What can hang from each mark
k127: k320 k510 k546
k989: k546
k645: k320
k510: k786
k320: k127 k645
k786: k398
k428: k127
k546: k127 k989

Every row comes from one small tree of marks. The marks that hang from a mark follow it in brackets, in the order of their numbers. Every link used is in the known rows. Which tree was each row made from?
Known rows
k320[k127[k510 k546] k645]: [-0.35 -1.84  2.01 -0.78 -0.82  0.46  1.45 -3.18  0.42 -0.34  2.23 -1.25
 -2.06  0.40  1.31 -2.40  4.91  0.14 -1.78  3.30]
k546[k127[k320 k510[k786]] k989]: [ 1.14 -4.31  1.86 -2.05  0.08  1.10 -3.17 -0.85  1.07  1.15 -1.34  1.18
 -1.31  2.02 -0.30 -2.85  0.12 -0.25  4.88 -0.54]
k127[k320]: [-0.35 -1.61  1.25 -0.54  1.83 -1.06 -0.41 -1.98  0.19 -0.28 -1.21 -0.42
 -2.59  0.43 -0.13 -1.35 -1.32 -0.20 -0.02  0.75]
k989[k546[k127[k510[k786]]]]: [ 2.92 -4.25  0.52 -3.15 -1.85  1.91 -0.23 -0.48 -1.21 -0.51 -0.72 -1.06
 -2.24  2.13  2.93 -2.49  1.30 -0.85  2.77  1.70]
k989[k546[k127[k510]]]: [ 1.95 -3.12  0.99 -2.39 -0.77  2.09  0.05 -1.33  0.48 -2.25 -0.21 -1.68
 -2.26  1.47  0.90 -2.52  1.28 -0.70  1.08  2.73]
k428[k127[k320[k645] k510 k546]]: [ 1.10 -3.73  0.68  2.71  0.01  0.92  1.11 -3.73  0.79 -3.39  1.98 -2.84
 -3.50 -0.63 -1.00 -1.50  0.81 -1.25  0.09  1.97]
k428[k127[k320 k510[k786]]]: [ 2.35 -4.89 -0.82 -0.22  0.64  1.22  0.18 -0.58 -0.41  0.20 -0.77 -0.89
 -2.71 -0.03  0.08 -1.28 -0.29 -0.55  2.57  0.80]
k320[k127[k510[k786] k546]]: [ 2.30 -3.88 -0.30 -2.87 -1.20  0.64  0.44 -1.36 -1.23  3.21  1.30 -0.73
 -1.71  1.24  3.83 -2.47  3.95  0.93  0.54  1.58]
k546[k989]: [ 0.52 -1.96  1.54 -3.56  0.61  0.01 -2.20 -1.46  2.33  0.19  0.45  0.64
 -1.09  1.77  0.54 -1.72  0.53  0.58  1.20  0.18]
k510[k786[k398]]: [ 0.89 -3.87 -0.69 -3.08 -0.83  0.28 -0.49 -3.12 -3.58  1.37 -0.15  1.03
 -1.94  1.49  3.95 -0.84 -0.71 -0.56 -0.48 -0.72]
k127[k320[k645] k510[k786[k398]]]: [-0.46 -5.95 -0.26  0.61 -0.04  0.72  0.82 -3.31 -3.22 -0.45  0.13  0.60
 -2.77  0.92 -0.63 -1.39 -0.36 -1.59  0.86 -0.06]
k320[k645]: [-1.62 -0.38  2.02 -1.24  0.25 -0.78  0.66 -2.99  0.54 -1.60  0.57 -0.49
 -2.31  0.25  1.50 -0.74  1.65 -0.30 -1.10  1.45]
k127[k320[k645] k510[k786] k546]: [ 1.01 -4.39  0.15  1.14 -0.97 -0.16  1.04 -2.81 -0.91  0.14  1.18 -1.86
 -2.91  0.52  0.88 -1.85  1.58 -1.20  2.57  0.13]
k546[k127[k320[k645] k510]]: [-1.90 -1.52  3.06  0.98  0.37  0.42  0.33 -2.80  0.97 -2.62 -0.29 -0.43
 -2.64 -0.08 -1.63 -1.83  0.95 -0.70  0.79  1.67]
k127[k320 k510[k786]]: [ 1.32 -4.73 -0.69 -0.95  0.53  0.41  0.35 -0.42 -0.96  1.56 -0.82 -0.28
 -2.21  0.36 -0.09 -1.87  0.12 -0.56  2.30 -0.35]
k989[k546[k127[k320[k645]]]]: [-1.13 -0.85  4.02  0.19  0.59 -0.85 -1.19 -3.35 -0.92 -4.40 -1.85 -1.50
 -4.19  1.71  0.49 -1.81 -1.49 -1.36  0.25  3.67]
k127[k546[k989]]: [ 1.83 -2.56  0.80 -2.51 -0.81 -0.30 -2.19 -2.93  2.22  0.27  1.82 -0.75
 -1.11  1.78  1.79 -2.02  0.86  0.20  1.63 -0.14]
k546[k127[k320]]: [-0.82 -0.41  2.67 -0.68  1.11 -0.98 -1.56 -2.52  0.09 -1.08 -2.05  0.31
 -2.59  0.62  0.49 -1.64 -1.61 -0.07  0.98  0.87]
k320[k127]: [-0.77 -0.17  2.51 -3.45  1.56 -0.65 -0.30 -1.31 -0.20  0.87 -0.65  0.63
 -1.87  0.90  2.42 -1.72  2.53  1.38 -2.52  2.92]
k645[k320[k127[k546]]]: [-0.13 -0.25  2.33 -2.15  0.19 -0.23 -0.49 -5.38 -2.61  1.44  0.72 -0.81
 -3.54  0.97  3.75 -1.78  3.46  1.18 -2.21  1.88]

Write each row's tree
[-1.20 -2.87  1.35  1.20  1.31  0.27  1.48 -2.43  0.88 -2.01  0.23 -0.95
 -2.71  0.05 -2.30 -1.69  1.22 -0.96 -0.07  1.54]
k127[k320[k645] k510]
[ 1.57 -3.30  1.23 -3.16  0.13  1.15 -1.26 -1.79  2.49  1.40  2.10 -0.14
 -0.72  1.77  0.78 -3.20  3.95  0.87  0.84  2.01]
k320[k127[k510 k546[k989]]]
[ 0.14 -3.35  0.60  2.31  0.00 -0.16  1.52 -3.68  0.76 -1.71  1.87 -2.61
 -2.87  0.03 -1.11 -1.80  1.26 -1.20  0.63  1.02]
k127[k320[k645] k510 k546]
[ 3.17 -6.16 -0.58 -1.14 -0.15  0.48 -1.74 -1.30  1.07  1.92  1.25 -0.64
 -1.33  1.85  0.26 -2.69  0.35 -0.70  4.75 -1.33]
k127[k320 k510[k786] k546[k989]]
[-0.47 -2.45  2.69  0.27  0.67 -1.51 -2.01 -4.14  1.72 -1.97  1.00 -1.02
 -2.50  1.69 -0.43 -1.69 -0.18 -1.03  1.60  0.67]
k127[k320[k645] k546[k989]]
[ 1.78 -3.86 -1.01  0.87  0.04  0.43  0.93 -2.57  0.92  0.01  1.31 -2.12
 -2.15  0.00 -0.65 -2.07  0.29 -0.60  1.33  0.18]
k127[k320 k510 k546]
[ 3.11 -3.79 -1.26 -0.47 -1.01  2.15  1.16 -2.84  1.67 -1.13  2.76 -2.75
 -2.06 -0.66  1.17 -1.46  1.96 -0.45  0.30  1.23]
k428[k127[k510 k546]]
[ 0.83 -2.90  1.27 -1.83 -1.43  0.29  1.09 -2.28 -1.21  1.23  1.80 -0.72
 -1.99  0.93  3.20 -2.19  5.06  0.37 -0.27  2.62]
k320[k127[k510[k786] k546] k645]
[-0.73 -1.11  1.92  1.55  0.25 -1.72  0.22 -4.43 -0.15 -2.02  0.89 -2.08
 -3.40  0.46  0.69 -1.14 -0.30 -1.04 -0.16  1.42]
k127[k320[k645] k546]
[ 4.53 -4.55 -1.70 -1.32 -2.12  1.80  0.75 -1.95 -0.06  0.97  2.06 -1.96
 -1.97  0.19  3.18 -1.15  2.07 -0.07  2.24  0.27]
k428[k127[k510[k786] k546]]
[ 0.42 -1.58  2.64 -1.21  0.86 -0.56 -1.83 -2.00 -0.71 -2.70 -2.29 -1.38
 -3.59  2.15  1.10 -1.99 -2.46 -0.67  1.41  2.62]
k989[k546[k127[k320]]]
[ 1.48 -3.63  1.57 -3.92 -1.50  1.81 -2.36 -0.94  1.78  1.60 -0.18  1.30
 -0.36  1.98  1.95 -2.38  2.27  0.37  4.37 -0.84]
k546[k127[k510[k786]] k989]
[ 3.48 -5.63 -1.03 -2.79 -1.69  1.40 -1.30 -1.49  1.46  2.00  2.29 -0.84
 -0.61  1.86  2.05 -2.34  2.44  0.14  4.27 -1.13]
k127[k510[k786] k546[k989]]
[-0.83 -1.73  1.85 -2.67  1.01  2.06  0.46 -3.43 -1.61  1.07  0.33  0.43
 -2.60  0.68  0.75 -2.34  4.43  1.36 -2.32  2.32]
k645[k320[k127[k510]]]
[-1.09  0.64  3.02 -1.42 -0.34 -1.73  0.34 -3.95 -0.46 -0.58  1.51 -1.11
 -2.64  0.95  2.89 -1.40  3.32  0.60 -2.59  3.55]
k320[k127[k546] k645]
[ 0.42 -4.11  1.65  0.94 -0.02  0.27 -0.73 -3.44  2.72 -1.70  2.17 -1.52
 -2.06  0.97 -2.43 -2.59  1.18 -1.24  2.08  0.54]
k127[k320[k645] k510 k546[k989]]
[ 0.65 -2.89  1.94 -3.12 -0.47  1.97 -2.06 -1.71  3.35 -0.34  0.46  1.12
 -0.48  1.27 -0.25 -2.54  2.01  0.18  2.54  0.40]
k546[k127[k510] k989]
[ 0.81 -2.40  2.77  1.12  0.51 -0.54 -2.34 -4.41  1.91 -3.18  1.35 -1.40
 -2.87  0.92 -0.46 -1.19 -0.77 -0.79  1.00  1.55]
k428[k127[k320[k645] k546[k989]]]
[ 1.28 -3.52  1.54 -0.86  0.54  1.23 -0.60 -1.31  0.31 -2.69 -1.54 -1.94
 -2.98  1.24 -1.11 -2.59 -0.76 -1.26  2.11  2.77]
k989[k546[k127[k320 k510]]]
[ 1.32 -3.34  0.56 -2.55 -1.19  1.50  0.18 -3.58 -3.50  3.46  1.14 -0.34
 -2.84  1.16  3.73 -2.25  4.85  0.91  0.25  1.00]
k645[k320[k127[k510[k786] k546]]]
[ 1.45 -2.20  0.34 -2.11 -0.35  0.92  0.92 -2.07  0.45  1.37  1.78 -1.27
 -1.51  0.36  1.68 -2.62  4.09  0.67 -0.92  2.69]
k320[k127[k510 k546]]
[-0.64 -0.91  3.93 -2.50 -0.07 -1.10 -1.78 -3.64  1.35 -0.63  2.04  0.14
 -1.86  2.18  2.19 -2.31  3.28  0.93 -0.87  3.08]
k320[k127[k546[k989]] k645]
[-0.14 -2.75  2.66 -2.18 -0.35  0.69 -0.74 -2.96  2.29 -0.36  2.74 -0.10
 -1.29  1.36  0.26 -3.07  4.85  0.31 -0.13  2.85]
k320[k127[k510 k546[k989]] k645]
[ 2.16 -4.93 -0.05 -0.34  0.83  0.96 -1.28 -2.29  2.90 -0.12  1.63 -1.34
 -1.29  1.10 -1.72 -3.06  0.28 -0.56  3.41 -0.19]
k127[k320 k510 k546[k989]]
